Every row comes from one small tree of marks. The marks that hang from a mark follow it in brackets, in the order of their numbers. Every link used is in the known rows. Which tree was each row made from?
Known rows
Z551{Z159{Z529 Z902} Z953}: [ 0.16  0.93  0.27 -0.54 -0.20  0.09 -0.85  0.33  1.08  1.23  0.52 -0.23
  1.38 -0.28  3.41 -1.35 -0.03 -1.17 -1.24 -1.75 -0.65 -0.20 -0.03 -1.21
 -1.01]
Z529{Z159{Z551{Z799}}}: [-1.29  1.25  0.76 -2.19  1.40 -0.85 -1.05 -0.72  1.62 -1.90  0.41  0.57
 -1.09 -0.84  3.01  0.70 -1.62  0.62  0.48  1.82 -1.55  1.46 -0.59 -0.77
 -0.24]
Z551{Z159{Z529 Z902} Z799 Z953}: [-0.41  1.65  0.53 -0.21  1.58  0.35 -1.17 -0.31 -0.79  1.39 -0.10 -0.98
  2.95 -0.44  4.70 -2.04  0.36 -2.11 -2.05 -1.86 -1.34 -0.44  0.04 -2.01
 -1.06]
Z953{Z551{Z799}}: [-0.93  1.54  0.70 -1.82  0.43 -0.21 -0.45 -0.34 -0.81 -0.91 -0.02  0.83
 -0.45 -0.92  1.35 -0.50 -0.22  0.07  1.04  0.87 -0.99  0.49 -1.71 -1.54
  0.28]
Z799{Z551{Z159{Z529 Z902} Z953}}: [ 0.28  1.08  1.20 -0.06 -0.50  0.88 -0.22  0.32 -0.23  1.75  0.49  0.80
  0.71  0.54  1.22 -1.94 -0.87 -1.16 -0.14 -2.80 -1.15  0.61 -0.67 -1.13
 -1.36]
Z529{Z159{Z551{Z799} Z902}}: [-1.04  1.09  1.24 -1.84  2.31 -1.53 -1.20 -0.02  2.53 -1.48  0.48  0.22
 -1.14 -0.69  3.96  0.41 -0.79  1.06 -1.39  1.14 -2.74  1.61 -0.17 -0.54
 -0.83]
Z522{Z105{Z528 Z902{Z159{Z551}}}}: [-1.16  2.96  1.57 -1.28 -2.62  1.33 -2.00 -1.65  2.39  0.37  0.66 -0.42
 -3.22  0.75 -1.77  2.73  1.62  0.66  0.50  0.41 -2.23 -0.81 -1.08 -1.45
  0.08]
Z362{Z528}: [-1.05 -0.77  1.95  0.01  1.40 -1.88 -0.83 -1.18  1.07  1.05  1.22  2.08
 -1.00 -0.59  0.43  0.80  0.50  0.75  0.59  3.12 -0.28  2.13 -0.97 -1.10
 -0.66]
Z528{Z105{Z902{Z159{Z529}}} Z362}: [-1.81  0.74  1.79 -0.21 -0.90  1.07 -1.59 -0.09  0.42 -1.67  0.11 -1.01
 -3.57 -1.40 -2.03  3.03 -0.21  1.27  2.39  0.52  0.43 -2.47 -1.07  0.59
  0.32]
Z105{Z528 Z902{Z159{Z529}}}: [-1.16  3.66  1.14 -0.43 -1.13  0.46 -0.95  0.17  2.92  1.77  0.71 -2.00
 -1.85 -0.62 -1.53  0.13  2.18 -0.48  2.23  0.43 -1.26 -0.85 -1.44 -2.16
 -0.23]
Z902{Z159{Z529 Z551{Z799 Z953}}}: [-2.14  2.66 -0.46 -1.85 -0.11  0.72 -1.18  0.21 -0.43 -1.59  0.00 -0.83
 -0.44 -1.52  0.41  0.17 -1.20 -1.07 -0.11 -2.89 -2.81 -0.11 -0.50 -0.29
 -0.57]
Z105{Z528 Z902{Z159{Z551{Z799 Z953}}}}: [-2.08  4.26  1.39 -1.44 -0.52  0.99 -1.68  0.38  2.42  0.97  0.24 -1.27
 -0.84 -0.28  0.49  0.44  2.26 -0.87  0.52 -1.24 -1.49 -1.18 -1.08 -3.01
  0.60]
Z953{Z551{Z159{Z529 Z902} Z799}}: [ 0.53  0.89 -0.34 -1.26  0.08  0.43 -0.69  0.83 -0.21  0.49 -0.18 -0.59
  0.15 -0.42  2.31 -1.89 -0.49 -0.96  0.52 -0.39 -1.93 -0.26 -1.21 -0.93
 -0.36]
Z799{Z551}: [-0.47  0.98  2.04 -0.62  0.08  0.01  0.52 -0.96 -0.78  0.04  0.92  2.11
 -1.77 -0.24 -1.22  0.05 -0.89  0.55  1.66  0.08 -0.38  1.61 -1.70 -1.43
 -1.19]
Z799{Z551{Z159{Z902}}}: [ 0.74  0.05  1.48 -0.65 -0.01  0.71  0.25 -0.43  0.05  0.98  0.96  1.60
 -2.04  0.55  0.28 -1.07 -0.93  0.06  0.76 -0.79 -0.61  1.05 -1.49 -1.20
 -1.74]
Z522{Z105{Z902{Z159}}}: [-0.49  2.01  1.26 -1.28 -2.26  0.90 -1.58 -3.57  1.23 -0.08  0.40 -0.21
 -2.97  0.88 -1.90  2.38  1.10  1.55  1.02  0.25 -1.32 -0.42 -1.68 -0.44
 -0.81]
Z902{Z159{Z529 Z551}}: [-1.41  1.69 -0.77 -1.89 -1.09  0.37 -0.47  0.41  0.98 -1.98  0.59 -0.32
 -2.97 -1.52 -1.89  0.97 -1.70  0.22  1.32 -1.29 -2.52  0.21 -0.86  0.52
 -0.94]
Z529{Z159{Z551{Z799 Z953}}}: [-1.69  1.78  1.04 -2.26  1.21 -0.81 -1.48 -0.59  1.53 -1.75  0.21  0.53
  0.38 -0.64  4.12  0.32 -1.31 -0.10 -0.62  0.37 -1.45  1.26 -0.18 -1.13
  0.12]
Z551{Z159{Z902}}: [ 0.83 -0.33  0.58 -1.23  0.38 -0.11 -0.34 -0.74  1.48  0.41  1.03  0.88
 -2.00 -0.10  2.23 -0.35 -0.22  0.13 -0.10  0.81 -0.08  0.37 -1.06 -1.33
 -1.41]
Z105{Z528{Z362} Z902{Z159}}: [-1.11  2.21  1.71 -0.73 -0.39  0.70 -1.96 -0.47  1.82  1.18  1.01 -1.43
 -3.25 -1.17 -0.21  1.45  1.39 -0.06  2.51  0.65 -0.38 -1.83 -1.44 -1.81
  0.52]
Z528{Z105{Z902}}: [-1.69  1.78  2.50 -0.52 -0.89  0.25 -0.26 -0.41  2.31 -1.29  0.23  0.65
 -1.95 -0.14 -1.99  2.48  1.56  1.65  1.33  2.18  1.39 -0.58 -1.45 -1.49
 -0.25]

Write each row's tree
[-1.16  2.42  1.19 -0.02 -0.55  0.73 -1.89  0.18  1.55  1.57  0.80 -2.27
 -2.65 -1.42 -0.78  0.91  1.21 -0.41  2.77  0.38 -1.08 -2.06 -1.03 -1.34
  0.45] | Z105{Z528{Z362} Z902{Z159{Z529}}}
[-2.29  1.34  1.59 -0.47 -0.29  1.36 -1.88  0.60 -0.08 -2.10 -0.35 -1.19
 -2.96 -1.44 -1.66  3.16 -0.44  0.97  1.89 -0.26 -0.47 -2.72 -0.59  0.40
  0.47] | Z528{Z105{Z902{Z159{Z529 Z551{Z799}}}} Z362}
[-0.58  1.93  0.12 -0.62  0.73  0.99 -1.07 -0.92 -1.65  1.06 -0.17 -0.59
  2.92 -0.62  3.85 -1.73 -0.40 -2.54 -0.31 -1.30 -0.16 -0.55 -0.37 -2.24
 -0.41] | Z551{Z159{Z529} Z799 Z953}
[-1.66  0.30  2.69 -0.09 -0.15  0.39 -1.37 -0.32  0.62 -1.45  0.34  0.22
 -3.03 -1.05 -1.08  3.44  0.34  1.80  2.20  1.80  1.63 -2.10 -0.88 -0.59
  0.67] | Z528{Z105{Z902} Z362}
[-2.17  0.45  1.83  0.07 -0.51 -0.02 -1.36  0.81  2.81  0.25  0.28  0.45
 -1.76 -0.02 -2.60  2.02  0.95  1.00  0.95  1.50 -1.18  0.30 -0.75  0.20
 -0.13] | Z362{Z528{Z105{Z902{Z159{Z529 Z551}}}}}
[-1.79  0.47  2.25 -0.69 -0.68  1.05 -1.55 -0.60  0.64 -2.09  0.22 -0.41
 -4.20 -1.14 -1.66  3.40 -0.08  1.45  2.17  0.63  1.05 -2.28 -1.33  0.25
  0.37] | Z528{Z105{Z902{Z159}} Z362}
[-1.45  1.50  1.41 -1.95  2.09 -1.46 -1.65  0.03  2.37 -1.27  0.33  0.13
  0.35 -0.54  5.19  0.08 -0.52  0.30 -2.30 -0.30 -2.69  1.34  0.10 -0.82
 -0.52] | Z529{Z159{Z551{Z799 Z953} Z902}}
[-0.61  0.55  0.98 -1.97  1.21 -1.71 -1.07  0.31  3.72 -1.62  0.94  0.69
 -2.17 -0.56  2.98  0.74 -1.00  1.45 -0.86  1.18 -2.42  1.71 -0.29 -0.04
 -0.81] | Z529{Z159{Z551 Z902}}
[ 0.21  0.69  1.76 -0.65 -0.17  0.79 -0.23 -0.30 -0.06  1.33  0.68  1.69
 -0.04  0.77  1.87 -1.56 -0.60 -0.86 -0.46 -2.65 -0.50  0.80 -1.15 -1.53
 -1.27] | Z799{Z551{Z159{Z902} Z953}}
[-2.12  2.85  0.06 -0.86  0.73  0.01 -0.99  1.08 -0.79 -0.80 -0.22 -0.20
  2.17 -1.46  1.47  0.30 -0.59 -0.77 -0.55 -1.70 -2.30  0.09  0.46 -1.55
  0.03] | Z159{Z529 Z551{Z799 Z953}}
[-2.15  2.38  0.81 -1.89  1.08 -0.11 -1.07  0.08 -0.55 -1.50  0.02  1.11
  1.05 -1.03  2.45  0.88 -0.23 -0.26 -0.97 -1.37 -1.19  0.34 -0.13 -2.26
  0.21] | Z159{Z551{Z799 Z953}}
[ 0.25  0.66 -0.09 -2.25 -0.32  0.94 -0.59 -0.30 -0.66 -0.43 -0.11  0.64
 -0.60 -0.26  2.06 -1.28 -0.88 -0.86  1.54  0.44 -0.24 -0.24 -1.88 -1.55
  0.34] | Z953{Z551{Z159 Z799}}
[-2.75  0.91  2.60 -0.32  0.37  0.08 -1.87  0.18  1.81  0.10 -0.07  0.73
 -0.31  0.18 -0.34  1.77  1.48  0.33 -0.51  0.55 -0.74  0.19 -0.76 -0.82
  0.19] | Z362{Z528{Z105{Z902{Z159{Z551{Z799 Z953}}}}}}
[-2.33  1.27  1.52 -0.61 -1.25  1.45 -2.05  0.90  0.79 -2.03 -0.11 -0.86
 -2.59 -1.26 -1.50  3.27 -0.46  0.84  1.50 -1.23 -0.15 -2.81 -0.38  0.53
  0.96] | Z528{Z105{Z902{Z159{Z529 Z551{Z953}}}} Z362}
[-0.03  1.26 -0.19 -0.88 -1.12  0.77 -0.72 -0.45  0.39  0.72  0.50  0.18
  1.45 -0.41  2.43 -1.13 -0.84 -1.67  0.38 -1.10  0.57 -0.43 -0.43 -1.44
 -0.26] | Z551{Z159{Z529} Z953}
[-1.91  2.61  0.44 -0.40  1.87 -0.83 -1.19  1.93  0.25 -0.20 -0.07 -0.72
  2.02 -1.18  2.72 -0.19  0.43 -0.40 -2.82 -2.50 -3.96  0.21  0.95 -1.32
 -0.81] | Z159{Z529 Z551{Z799 Z953} Z902}
[ 0.01  0.95  1.45 -1.03 -0.93  1.27 -0.19 -0.88 -0.74  0.88  0.62  2.01
  0.02  0.59  1.16 -1.17 -1.24 -1.08  1.02 -2.11  0.52  0.69 -1.33 -1.73
 -0.65] | Z799{Z551{Z159 Z953}}
[ 0.85  0.12 -0.06 -0.38  0.09 -0.11 -0.27  0.06  1.24  0.80  0.91 -0.22
 -1.11 -0.53  1.40 -0.78 -0.48 -0.29  0.25  0.50 -0.90  0.13 -0.55 -0.72
 -1.58] | Z551{Z159{Z529 Z902}}
[-1.76 -0.10  3.08  0.52  0.28 -0.84 -1.10 -0.34  2.72  0.82  0.54  1.48
 -1.22  0.23 -1.45  1.95  1.84  1.37  0.78  3.21  0.53  0.83 -1.03 -1.10
 -0.10] | Z362{Z528{Z105{Z902}}}
[-1.43  1.37  1.12 -1.35  2.43 -1.07 -0.78  0.79  0.55 -1.28  0.39  0.73
 -1.02 -0.93  2.06  0.82  0.37  1.01 -1.99 -0.36 -2.87  0.85 -0.05 -1.57
 -1.03] | Z159{Z551{Z799} Z902}
[-1.94  0.09  2.68  0.10 -0.15 -0.33 -1.24 -0.53  2.56  0.50  0.50  0.94
 -2.11  0.06 -1.90  1.96  1.51  1.15  0.82  2.39 -0.01  0.61 -1.41 -0.36
 -0.44] | Z362{Z528{Z105{Z902{Z159}}}}
[-0.39  1.28  1.20 -1.01  1.85  0.28 -1.23 -1.07 -0.66  0.91  0.11  0.08
  1.99 -0.10  5.57 -1.57  0.58 -1.61 -2.37 -1.52 -0.42 -0.20 -0.41 -2.65
 -0.87] | Z551{Z159{Z902} Z799 Z953}
